What can hang from each mark
U: F L X
B: F L
C: L
L: B C U
Y: X
X: C U
F: Y

Every row comes from one small tree of marks. The marks that hang from a mark follow it in brackets, in alphabetical order. Every link used is in the known rows. Which tree was each row made from?
Known rows
C{L{B{F} U}}: [-2.809 -0.517 -0.829  1.992 -2.475  5.796  3.902 -0.383 -3.555 -1.837
 -1.496 -1.218 -3.969  0.950  0.994 -1.729  3.238  5.278  0.631  0.919]
L{U{F X{C}}}: [-2.868 -1.571 -0.470 -2.137 -0.221  2.201  3.517  2.809  3.940 -1.217
  1.103 -0.040 -1.354 -7.541  1.492 -0.931  2.803  1.632 -0.954  2.629]
X{U}: [ 2.497  1.320 -0.257  0.652 -1.108 -2.122 -1.630 -1.590 -2.322 -2.703
 -0.110 -0.130  0.273 -3.124  2.412 -0.807  0.983  3.203 -0.290 -0.175]
U{F X}: [-1.642  0.468 -3.159 -2.086 -2.087  0.668 -0.570  0.596  2.594 -3.600
  0.393  0.977 -1.346 -4.948  3.162 -1.957  1.354  2.275  0.208  2.593]
Y{X{C}}: [-2.005 -1.058 -0.792  2.912 -1.797 -1.386 -1.996 -0.249 -3.598 -2.721
 -1.478 -0.463  0.092 -3.123 -0.773  0.524 -2.291 -1.202 -0.755 -2.182]
U{L{B C} X}: [-0.338  0.852 -6.576  0.902 -1.151 -0.947 -3.415  2.200 -1.907 -4.417
  1.538 -0.016 -2.175  0.561  1.793 -1.394  3.568  0.503  1.040  3.172]
C{L}: [-2.134  0.034  0.624  1.573 -3.424  4.826  1.145 -0.931 -1.455 -3.740
 -2.046 -0.895 -1.868 -1.625  0.327 -2.355  1.496  2.781  0.459 -0.789]
C{L{B{F}}}: [-2.715  0.171 -2.575  2.092 -2.479  2.120  0.670 -1.121 -5.891 -3.714
 -1.513 -1.616 -2.972  3.226  1.927 -1.768  2.535  4.129  1.599  0.920]
X{C U{L}}: [ 2.020 -0.086 -2.492  1.225  2.383 -5.976 -1.175  0.813 -1.659 -2.189
  2.314 -1.353  1.259 -3.584  2.243  2.363  1.957  0.739 -0.414 -0.547]
Y{X{C{L{B}} U}}: [-2.111 -1.642 -0.208 -0.338  0.542 -1.755 -4.859  0.066 -6.186 -3.623
 -2.433 -1.613  1.118  0.650 -0.094 -0.311  0.147  4.325  1.444 -3.670]
C{L{B U{F}}}: [-3.024 -1.830  1.103 -2.869 -2.105  5.904  2.985  1.121  2.075 -2.802
 -2.791  0.678 -2.991 -1.141 -1.291 -1.129  2.856  6.829  1.042 -2.540]
C{L{B{F{Y{X}}}}}: [-3.554 -0.332 -0.642  2.810 -2.117  5.596 -3.376 -1.570 -6.176 -4.444
 -2.775 -1.170 -1.083  2.269  1.914 -1.700 -1.229  1.249  2.104 -0.407]
B{F{Y{X}}}: [-1.213  1.000 -0.541  4.144 -2.204  3.641 -2.827 -2.442 -4.457 -3.090
 -0.860 -0.179 -0.336 -2.340  3.003 -0.404 -3.310 -1.958  0.009  0.905]
B{L}: [ 2.518 -1.208  3.291  3.086 -2.138  1.047  1.205 -1.677 -2.258 -3.080
 -1.969  0.723 -2.117 -3.246  1.549 -0.651 -0.046 -0.488 -0.416  1.302]
U{F{Y} L}: [ 0.283 -0.171 -0.959 -0.553  0.059  1.354 -0.583  0.848  3.949 -4.075
  0.500  1.243  0.027 -3.791  2.106  1.892  0.165 -0.730  0.608 -0.843]
L{B C U{F}}: [-0.903 -0.408  1.565 -2.613 -1.840  4.470  0.631  1.946  0.649 -2.634
 -2.208  1.616 -3.120 -0.873 -1.774 -0.013  2.148  4.002  0.114 -1.087]
L{B{F} C}: [-0.614  1.471 -2.223  2.150 -2.207  0.792 -1.836 -0.074 -7.212 -3.534
 -0.822 -0.591 -3.235  3.598  1.363 -0.828  1.764  1.380  0.678  2.178]
C{L{B U{X}}}: [-3.190 -1.104 -2.198 -0.091 -3.062  5.836  2.799  1.085  0.173 -2.931
 -0.980 -0.850 -3.034 -1.903  0.811 -4.320  4.724  5.280  0.795  2.506]
B{L{U}}: [ 2.575 -1.760  5.015  3.117 -2.307  4.601  4.421 -1.029 -0.035 -1.083
 -1.939  1.017 -3.173 -5.579  0.483 -0.434  0.820  0.625 -1.456  1.201]
Y{X{U}}: [ 1.668  1.062 -1.051  1.051 -1.529 -1.713 -5.226 -2.399 -3.560 -2.731
 -1.170  0.700  0.862 -3.892  1.784 -0.258 -2.580  2.810 -0.247 -2.433]
Y{X{C{L} U{F}}}: [-2.736 -1.221  1.884 -3.468  1.065  1.375 -4.428  0.272 -1.274 -2.629
 -2.122 -0.503  1.490 -4.444  1.120  0.915 -1.624  4.589  0.809 -4.475]

Which tree is each row?
[-0.603  0.954 -0.424  2.229 -2.171  4.500  1.353  0.433 -4.830 -1.663
 -0.888 -0.272 -4.050  1.145  0.323 -0.680  2.537  2.515 -0.402  2.109] | L{B{F} C U}
[ 2.122  0.786  2.844 -2.905  0.656  1.009 -2.397 -0.460  1.396 -3.459
 -0.544  0.583  1.564 -4.417  3.448  0.117  0.121  2.192  0.751 -0.493] | X{U{F{Y}}}
[-2.027 -1.185 -2.786 -1.211  2.014 -0.393 -0.500  3.322  4.100 -3.559
  2.836 -0.528  1.060 -5.809  3.536  0.714  2.090 -2.632  0.610  3.073] | U{F{Y} L X{C}}
[-3.021 -0.940 -2.366 -2.092 -0.156 -1.216  0.479  2.273  1.645 -2.968
  0.924 -0.345 -0.264 -5.268  2.466 -1.035  1.974  0.444 -0.044  2.813] | U{F X{C}}
[ 1.629  0.562 -3.695 -2.103  1.139 -3.280 -6.249 -0.768  1.194 -2.702
  0.162  2.256  1.126 -5.264  2.453  3.196 -3.045  3.586  0.272 -4.170] | Y{X{U{F L}}}
[-0.511 -0.943  0.358 -2.597  1.450 -3.250 -4.855  0.184 -1.422 -2.330
 -1.024  0.615  1.827 -5.050  1.225  2.029 -2.613  2.476  0.035 -3.447] | Y{X{C U{F}}}
[-1.050  1.007 -4.192 -2.177 -0.494  1.942 -2.954  2.464  3.047 -3.654
  1.799  1.220 -1.658 -4.392  2.654 -0.167  1.680  0.688  0.463  2.463] | U{F L{C} X}
[-4.685 -1.031  2.256  3.458 -0.702  6.367 -1.706 -0.657 -5.229 -2.838
 -1.527 -2.400  0.070 -1.867  2.102 -0.576 -1.832 -1.793  0.666  0.068] | B{F{Y{X{C{L}}}}}
[-2.750 -0.957 -4.315  2.065 -0.174 -0.593  3.585  1.867 -3.425 -1.309
  1.959 -1.831 -2.408 -1.576  2.759 -1.738  4.332  1.623 -0.420  5.707] | L{B{F} U{X{C}}}
[ 0.169  0.629 -7.279  3.408 -0.748 -4.337 -0.274 -0.297 -4.291 -3.455
  1.357 -0.302 -2.326  2.376  2.692  1.721  1.937  1.490  0.944  1.286] | U{L{B{F}}}
[ 2.019 -0.447  4.522  4.628 -0.690  4.166  1.168 -2.163 -4.139 -2.878
 -0.932 -0.457 -1.777 -2.563  4.591 -0.396 -0.416 -2.940  0.144  4.294] | B{F{Y} L}
[-2.627 -1.205 -1.291  3.569  0.012 -1.000 -3.037 -0.067 -7.153 -3.659
 -0.989 -1.410  0.397  1.391  1.443  0.712 -1.606 -2.317  0.844  0.574] | L{B{F{Y{X{C}}}}}
[ 1.745  0.470  3.966  3.607 -1.567  4.619 -0.510 -1.430 -6.041 -2.414
 -1.437 -0.052 -3.836 -1.248  3.122 -0.272 -0.149 -1.481 -0.385  3.808] | B{F L{C}}
[-3.487 -1.979 -0.250  0.852 -1.257  0.139  1.043  1.464 -4.134 -4.106
 -2.012 -2.276 -1.199  2.130 -1.158 -1.343  3.277  2.372  1.458 -1.226] | X{C{L{B}}}
[-2.551 -2.361  3.983 -0.730  0.078  5.417  0.387  1.339  2.465 -1.660
 -1.868  0.704  0.575 -6.801 -0.888  1.394 -2.347 -1.054 -0.873 -2.577] | L{U{F{Y{X{C}}}}}
[ 0.080  0.766 -1.371 -1.364 -0.559  1.761 -2.143  1.741  1.838 -3.490
  0.135  1.661 -1.783 -2.521  0.506  2.042  0.474  0.714  0.062 -1.258] | U{F L{C}}
[-2.829 -1.865  2.085 -1.949  0.534  4.999  3.128  3.011  4.778 -1.899
  1.023 -0.512  0.087 -7.989  2.109 -1.148  2.602 -0.778 -0.680  3.584] | L{U{F{Y} X{C}}}
[ 0.892 -1.279 -5.040  0.889  2.324 -8.180 -5.716  0.736 -4.681 -3.283
  0.429 -0.336  1.745 -0.406  0.600  2.969 -0.520  1.818  0.726 -3.470] | Y{X{C U{L{B}}}}
[-1.757 -0.872 -3.389 -2.885 -1.635  1.444  1.886  1.879  2.845 -2.669
 -0.085  1.367 -2.369 -3.440  1.298 -1.798  3.406  4.967  0.382  2.201] | L{B U{F X}}
[ 1.772 -2.331  5.446 -0.663 -1.029  4.944  3.845 -0.183  2.952 -1.327
 -2.316  2.375 -3.022 -6.601  0.793  0.818  0.117  2.224 -0.985 -0.076] | B{L{U{F}}}
[-2.251 -1.864 -7.286 -2.147  1.849 -5.905 -1.145  3.830  1.536 -4.076
  2.108 -0.066 -0.468 -1.453  2.021  1.124  3.418  1.250  1.144  1.973] | U{F L{B} X{C}}
[-3.596 -2.635  1.447  0.835 -1.268  3.714  4.242  1.905 -1.898 -2.267
 -2.042 -1.944 -2.015 -0.127 -2.143 -1.063  4.167  3.577  0.216 -1.251] | X{C{L{B U}}}
[-1.927 -1.319  1.806  3.131 -0.947  1.503 -2.426  0.005 -2.718 -3.385
 -1.408 -0.823  1.342 -3.583  0.076  0.050 -2.693 -3.723 -0.431 -1.331] | F{Y{X{C}}}
[ 0.691  0.344 -3.707  1.809 -1.173 -1.262 -2.572  1.453 -2.922 -4.324
 -0.106  0.381 -2.212  2.389 -0.316  0.690  2.264  0.699  0.718 -0.443] | U{L{B C}}
